What can hang from each mark
veneb: gasu zemaged
dasu: tedin zemaged
gasu: tedin zemaged
zemaged: dasu feti gasu nere tutug veneb
tedin: dasu
lidula: zemaged
tutug: zemaged

Each row was made from one small tree. The marks that hang from a mark follow it in brackets, in alphabetical order. Every link used is in the known rows. Write each row's tree.
In the rows, 128 means zero.
Known rows
zemaged{dasu feti}: [128  87 127 139 146 146 104 151 158 106  74 128 120 139 103  98 148 127
 135 128 112 184 143 141 129 126 116 118 138 122 128 110 145 108 153 123
 134 132 128 153 119 115 122 151 100 100 140 124 131 138 117 160 144 152
 156 155 127 134 133 119 129 119 161  88 126 115]
dasu{tedin zemaged{tutug veneb}}: [122 178 142 139 142 137  87 150 118  98 158 128 167 173  98 133 116 153
 140 117  88 119 147 133 138 151 107 142 139 105 112 132 150 108 151 127
 134 138 111  74 122 112 130 156 109 125 139 125 125 117 110 137 133 166
 124 152 138 130 120 110 167 137 136 170 143 115]
zemaged{veneb}: [128 161 128 138 145 141 119 150 111  96 143 137 102 131 100 135 113 123
 134 119  92 110 156 133 129 126 116 119 133 108 112 114 136 111 151 120
 140 133 118 143 117 118 118 150  75 113 140 128 127 136 116 141 134 145
 155 139 125 130 122 117 158 124 161 102 125 110]
tedin{dasu{zemaged}}: [115 149 132 133 140 136 117 151 103  94 181 126 135 129 123 143 147 142
 132 129 117 181 144 130 146 151  95 125 139  94 134 109 158 114 157 126
 122 136 127 147 117 114 114 146  95 113 138 126 115 117 104 146 137 160
 139 127 123 131 119 122 125  90 157  88 136 116]
veneb{gasu{tedin zemaged{dasu}}}: [116 117 137 139 133 132 131 146  47 111  98 120  72  93 127 118 154 109
 100 164 103 158 136 139 132 121 126 114 131 121 131 107  35 117 150 119
 140 135 163  87 116 109 122 166  89 115 136 122 124  98 116 152 121 138
 112 148 100 132 108 117 130  91 119  80 125 120]
veneb{gasu{zemaged{dasu{tedin} tutug}}}: [114 141 142 138 137 133  93 149  64 112  91 117  71 130 116 114 170 149
 130 150 100 168 138 141 129 127 122 125 138 129 128 124 118 109 144 134
 145 137 130  71 120 104 123 181 122 125 136 125 122  99 116 141 151 161
 110 157 110 131 115 113 132 112 118 159 141 117]
gasu{tedin zemaged{dasu nere}}: [116 151 135 146 135 139 135 149  82 111  89 123 101 149 128 120 147   9
 103 101 108 176 140 145 143 116 124 129 125 126 126 126  50 113 157 111
 135 132 147  91 114 118 125 167  99 130 142 117 118 120 116 149 114 143
 109 149 119 130 110 117 112 104 121  87 126 114]
gasu{tedin zemaged{feti nere tutug}}: [116 155 133 147 135 140 102 147 150 125 122 123 142 143 129 145 153  63
 106 104 110 123 140 143 140 109 113 132 126 145 119 139  49 104 156 120
 137 131 146  92 117 116 135 152 127 125 143 117 127 126 119 148 130 145
 101 134 119 133 139 105 143 112 109 162 139 119]
gasu{tedin zemaged{nere tutug}}: [114 183 137 146 135 131 111 149  94 118 136 122 110 142 123 158 147  61
 104 104 109 123 140 144 144 111 114 131 125 138 125 140  41 107 153 122
 136 132 139  80 114 120 120 153 126 142 140 121 115 115 113 133 118 139
 103 134 119 129 120 109 127  97 112 164 136 119]
dasu{tedin zemaged{gasu nere tutug}}: [122 188 142 140 143 147 105 149 112 104 154 116 172 141 116 121 152  63
 132 139 103 103 144 150 134 148 113 146 145 113 125 148 162 101 144 115
 131 140 118  77 120 110 123 166 176 133 140 125 134 113 109 132 135 167
 126 141 139 129 134 111  99 134 128 175 137 103]
zemaged{gasu}: [124 136 131 136 147 148 126 152 114 102 143 129  80 102 104 115 153 133
 134 129 107 100 145 142 128 130 119 118 141 112 131 116 144 113 146 116
 136 139 126 140 118 119 110 155 118 110 141 130 134 126 117 144 128 142
 156 142 123 129 128 121  98 107 160  97 127 109]
zemaged{gasu nere}: [131 178 129 138 147 152 139 152 108 103 146 123 108 100 112 126 147  29
 132 132 108  98 151 151 127 130 120 126 139 113 127 133 146 109 144 109
 135 137 125 143 115 114 112 153 143 123 142 126 140 129 115 131 123 148
 158 131 123 132 138 120  92 119 155 104 114 100]
dasu{tedin zemaged}: [118 109 146 139 138 148 125 148 102 100 187 132 100 191 105 150 147 144
 131 135 107 131 135 130 144 155 106 140 141  88 130 113 146 114 153 119
 139 135 115  77 119 118 113 155 128 116 135 125 115 114 110 152 124 166
 133 158 138 127 125 122 126 105 148  89 145 122]
zemaged{feti tutug}: [129 124 130 138 145 147  74 153 170 114 117 128 129 131 100 130 155 173
 134 121 112 130 144 140 130 125 104 120 139 131 124 122 136 103 156 133
 139 131 118 141 121 116 125 141 127 111 140 128 126 139 118 148 132 153
 150 138 126 133 149 110 146 116 150 166 144 121]
tutug{zemaged{feti}}: [124  84 129 134 145 144  98 152 142 106 147 120 101 131  84 130 147 137
 131 188 114 132 143 131 137 113  94 120 145 211 126 113 137 109 181 120
 148 133 118 166 116 122 108 118 111 110 140 124 131 153 128 152 120 153
 131 155 128 133 146 131 142 114 151 109 129 117]
veneb{zemaged{tutug}}: [124 140 134 139 145 121  86 151 163  99 138 122  92 127  89 142 160 166
 136 131 112 127 145 136 146 116 100 122 128 130 136 124 121 105 161 137
 139 134 117 127 118 124 113 148 135 128 137 137 115 146 115 139 113 141
 122 143 132 132 136 114 130  99 140 171 131 115]
veneb{gasu{tedin}}: [127 125 137 133 139 135 130 150  62 108 165 130  81  91 116 154 138 135
 111 184 101 101 136 136 124 135 136 116 139 109 132 108  46 116 137 123
 141 134 159  82 114 109 106 136 118 112 139 127 133 106 114 163  95 135
 151 138 102 129 126 118 140  83 142  86 125 122]
dasu{zemaged{nere}}: [120 148 134 140 143 146 135 149  94  99 170 126 153 122 116 155 147  35
 133 140 114 128 144 141 147 151 103 133 140 100 127 128 133 108 157 115
 129 136 115 145 120 119 107 145 140 129 139 122 116 130 106 138 125 164
 137 143 134 129 137 122 119 117 150 100 129 105]
tutug{zemaged}: [124 110 129 133 144 144 107 151  88  99 160 119  64 129  82 140 152 125
 130 183 113 131 146 129 140 120  92 123 143 201 130 103 127 117 176 120
 154 135 114 148 115 124 106 125  98 123 139 129 124 149 129 139 117 146
 133 158 128 132 130 130 129  92 156 116 123 118]
dasu{tedin zemaged{gasu nere veneb}}: [118 209 139 143 143 146 139 149 110  96 166 124 177 144 107 113 115  14
 137 137  87  87 154 147 129 147 124 143 139 102 107 142 165 105 144 102
 131 142 122  94 117 109 125 168 129 124 141 118 140 122 110 132 128 166
 132 141 136 129 124 117 125 152 136 102 121  95]
lidula{zemaged}: [130 124 135 133 142 136 139 151 115  98 161 131  63 130  96 159 144 142
 134 109 112 137 145 135 153 125 105 120 139 107 135 116 133 113 175 120
 130 132 119 136 117 123 112 133 111 113 139 130 117 135 109 139 104 147
 119 149 132 135 133 127 123  75 157  93 120 115]
dasu{tedin zemaged{feti tutug veneb}}: [120 158 139 138 143 138  77 148 173 106 137 129 201 176  99 120 116 160
 137 120  92 117 147 134 134 143 104 138 140 116 108 130 162 102 154 127
 133 137 115  89 122 109 130 154 110 109 140 121 126 126 110 152 142 172
 123 153 138 132 137 110 180 148 129 166 147 116]
gasu{zemaged{nere}}: [114 160 134 145 140 138 142 148  86 110 158 127  67 130 113 158 162  34
 129 105 112 125 150 141 146 117 108 128 130 124 124 126 120 111 160 114
 142 133 116 145 115 123 122 158 122 128 144 122 115 130 115 128 128 151
 119 140 124 130 127 121 119 100 136  93 129 110]

Which tree is each row?
[136 105 134 136 141 141 123 154 174 106  73 119 151 119 113  81 132 112
 111 113 108 157 139 146 142 118 120 119 129 128 132 120  86 105 169 107
 124 136 158 103 116 113 124 144  97  96 142 123 135 136 110 166  98 140
 106 153 127 140 126 119  98  99 137  83 104 112]
lidula{zemaged{dasu feti gasu{tedin}}}
[129 197 124 141 151 146 128 150 166 109 119 125 180  94 108  95 113  17
 132 126  96  80 162 151 123 122 122 130 132 127 105 140 154 100 146 104
 128 140 124 168 118 109 127 151 119 105 146 119 153 142 116 138 138 152
 156 129 126 134 143 114 137 164 147 100 112  94]
zemaged{feti gasu nere veneb}
[118 122 143 137 140 146 130 148 111 101 180 125 120 154 103 116 151 138
 137 138 104 104 140 138 135 154 113 137 142  94 131 114 163 115 147 112
 138 141 122  80 119 115 116 163 134 111 136 127 126 104 108 146 128 163
 132 152 137 129 125 122  98 110 145  89 135 113]
dasu{tedin zemaged{gasu}}
[117 249 128 136 143 132  94 153 108  98 147 120 226 105 124 135 120  48
 133 115  99 162 161 142 141 141  94 132 134 116 112 151 158  98 151 128
 119 140 122 148 116 107 130 160 107 136 141 122 126 131 107 124 147 168
 132 112 125 135 121 107 158 133 141 173 124  99]
tedin{dasu{zemaged{nere tutug veneb}}}
[120 145 129 138 140 117 125 154 215 110 144 118 132 124 120 103 142 133
 110 135 110 147 138 138 143 119 123 119 123 123 135 110 108 106 158 117
 122 140 169 110 109 115 127 137 106  95 140 126 131 129 115 165 109 131
 123 112 118 134 130 115 113  90 129  86 113 117]
veneb{zemaged{feti gasu{tedin{dasu}}}}
[125 252 127 138 142 136 138 153 107 102 139 127 162 108 135 109  95  10
 107 116  88 127 154 146 127 125 138 128 129 118 110 139 107 106 139 106
 123 142 160 105 112 107 135 158  85 119 142 119 141 119 109 141 115 136
 151 105 112 133 107 110 127 126 140  97 100 105]
zemaged{gasu{tedin{dasu}} nere veneb}
[121 140 130 139 144 147 107 148 161  99 151 130 204 121 104 122 115 125
 136 137 101 113 150 132 136 141  91 123 136 103 110 113 141 108 159 118
 126 137 117 161 120 113 128 145  91  97 142 121 123 134 111 150 143 164
 134 144 135 134 135 116 172 137 146  86 134 108]
dasu{zemaged{feti veneb}}
[123 112 134 139 145 148 100 152 133 106  92 109 123 190  94 102 144  13
 132 177 108 186 145 142 137 114 108 137 142 219 123 138 157  99 173 110
 148 134 121 113 118 111 128 133 134 120 140 113 144 154 130 149 123 166
 129 168 134 131 143 129 126 138 140 112 109 111]
tutug{zemaged{dasu{tedin} feti nere}}
[116 136 134 144 140 138  90 150 104 110  70 121  89 126 110 109 167 144
 129  95 111 187 145 140 142 117 105 120 134 136 127 125 113 112 158 131
 140 133 115 130 119 120 129 179  95 127 139 127 110 125 115 134 159 150
 110 151 124 135 116 112 119 104 131 163 144 113]
gasu{zemaged{dasu tutug}}
[127 131 125 136 146 140  98 150 148 102 135 122 138 120  84 112 115 116
 130 181 101 118 152 129 136 112  94 119 138 213 107 117 139 107 180 116
 151 133 119 175 115 118 113 124  81 107 142 121 143 164 130 142 127 154
 132 153 128 135 135 124 176 134 148 109 121 109]
tutug{zemaged{feti veneb}}
[117 159 126 145 142 136  79 149 159 112  42 126 164 120 112  82 134 131
 128  97  97 171 152 141 137 109 101 119 126 146 105 129 122 106 161 127
 134 134 120 153 119 112 141 180  77 108 141 120 126 138 119 140 163 155
 109 150 125 137 118 107 166 150 124 161 139 108]
gasu{zemaged{dasu feti tutug veneb}}
[121 193 141 141 143 142  96 149 126  98 145 124 184 143 100  99 120 147
 134 124  89  91 151 142 128 149 113 137 137 108 113 131 163 107 143 120
 133 143 119  78 121 108 126 169 106 121 137 127 132 113 110 134 145 162
 123 146 138 130 119 108 138 154 130 170 141 104]
dasu{tedin zemaged{gasu tutug veneb}}
[136 177 130 137 147 146 103 154 183 113 115 116 178  88 110 120 157  65
 134 103 112 108 150 156 145 116 107 128 137 144 128 153 150  93 168 113
 119 136 128 150 120 110 128 140 162 117 142 126 137 144 109 135 118 156
 112 134 133 140 155 113 111 121 134 172 117  98]
lidula{zemaged{feti gasu nere tutug}}
[113 197 130 133 139 110 146 154 104 105 170 113 104  86 133 155 142  30
 108 184 107 152 145 141 142 125 122 121 126 112 141 131  64 104 149 122
 127 137 173 100 109 106 120 135 130 125 137 123 131 125 113 147  89 139
 127 109 101 131 128 115 135  74 128  98 102 110]
veneb{gasu{tedin{dasu}} zemaged{nere}}
[121 178 135 138 143 144  94 149 104 102 149 120 182 110 113 152 154  65
 134 124 114 127 150 145 142 145  95 133 144 111 127 142 131 100 156 127
 130 135 115 131 120 116 119 150 153 139 140 125 125 131 108 131 127 165
 130 140 133 132 135 113 126 119 141 172 139 105]
dasu{zemaged{nere tutug}}
[118 165 128 140 143 131  85 149 167 115 112 130 144 121 104 121 133 154
 127 104  96 116 152 137 133 106  98 121 129 143 105 123 119 102 161 128
 140 133 119 151 119 114 134 167  92 109 140 123 119 138 119 139 154 153
 109 138 125 137 131 105 178 130 123 160 144 114]
gasu{zemaged{feti tutug veneb}}
[111 143 138 134 135 134 128 154  96 100 178 125 146 146 131 146 133 139
 105 125 112 177 136 128 142 150 107 129 134  91 136 108  94 115 154 123
 126 135 151  90 111 116 117 134  87 114 137 123 112 105 106 159 111 144
 131 122 118 129 110 117 127  81 140  84 134 126]
gasu{tedin{dasu{zemaged}}}
[124  88 137 140 145 148 106 152 159 108  88 129  91 203 103 101 146 131
 134 113 103 182 139 139 127 126 123 131 139 118 124 116 164 109 152 120
 141 134 121  92 118 113 127 149 113  99 140 121 132 129 113 163 132 161
 151 164 130 129 134 119 132 121 154  86 131 123]
zemaged{dasu{tedin} feti}
[123 185 131 143 146 118 101 150 156 103 132 118 120 119  98 150 157  60
 134 123 114 124 152 145 145 114 103 132 133 134 133 143 125  97 161 130
 133 135 118 131 116 121 122 142 159 138 138 130 129 157 117 130 109 147
 123 135 133 131 143 113 127 110 134 181 126 106]
veneb{zemaged{nere tutug}}
[132 171 127 139 148 142  76 150 175 108 109 131 172 125 102 119 118 158
 134 105  96 115 150 138 123 121 110 122 134 135 107 131 134 102 150 129
 135 133 120 152 122 112 136 144  95 107 142 125 135 144 111 149 138 152
 148 137 128 134 142 107 178 148 146 171 132 112]
zemaged{feti tutug veneb}
[117 193 129 128 140 130 125 151  63  92 180 124 175  59 124 137 123 120
 133 180  96 144 158 133 133 159 105 117 141  92 120 113 146 108 145 126
 120 141 141 154 115 100 114 156  88 108 138 122 128 110 108 142 140 163
 140 117 106 134 115 117 170 111 146  86 121 105]
tedin{dasu{zemaged{veneb{gasu}}}}
[117 125 138 140 144 123 126 151 162  98  94 120  74 168  99  77 159 110
 137 132 103 158 146 144 141 123 125 130 128 117 136 119 158 108 155 118
 140 141 130  82 114 115 122 169 121 111 136 130 134 131 116 144 114 148
 124 160 138 130 123 123  86 109 139  94 117 110]
veneb{zemaged{dasu{tedin} gasu}}
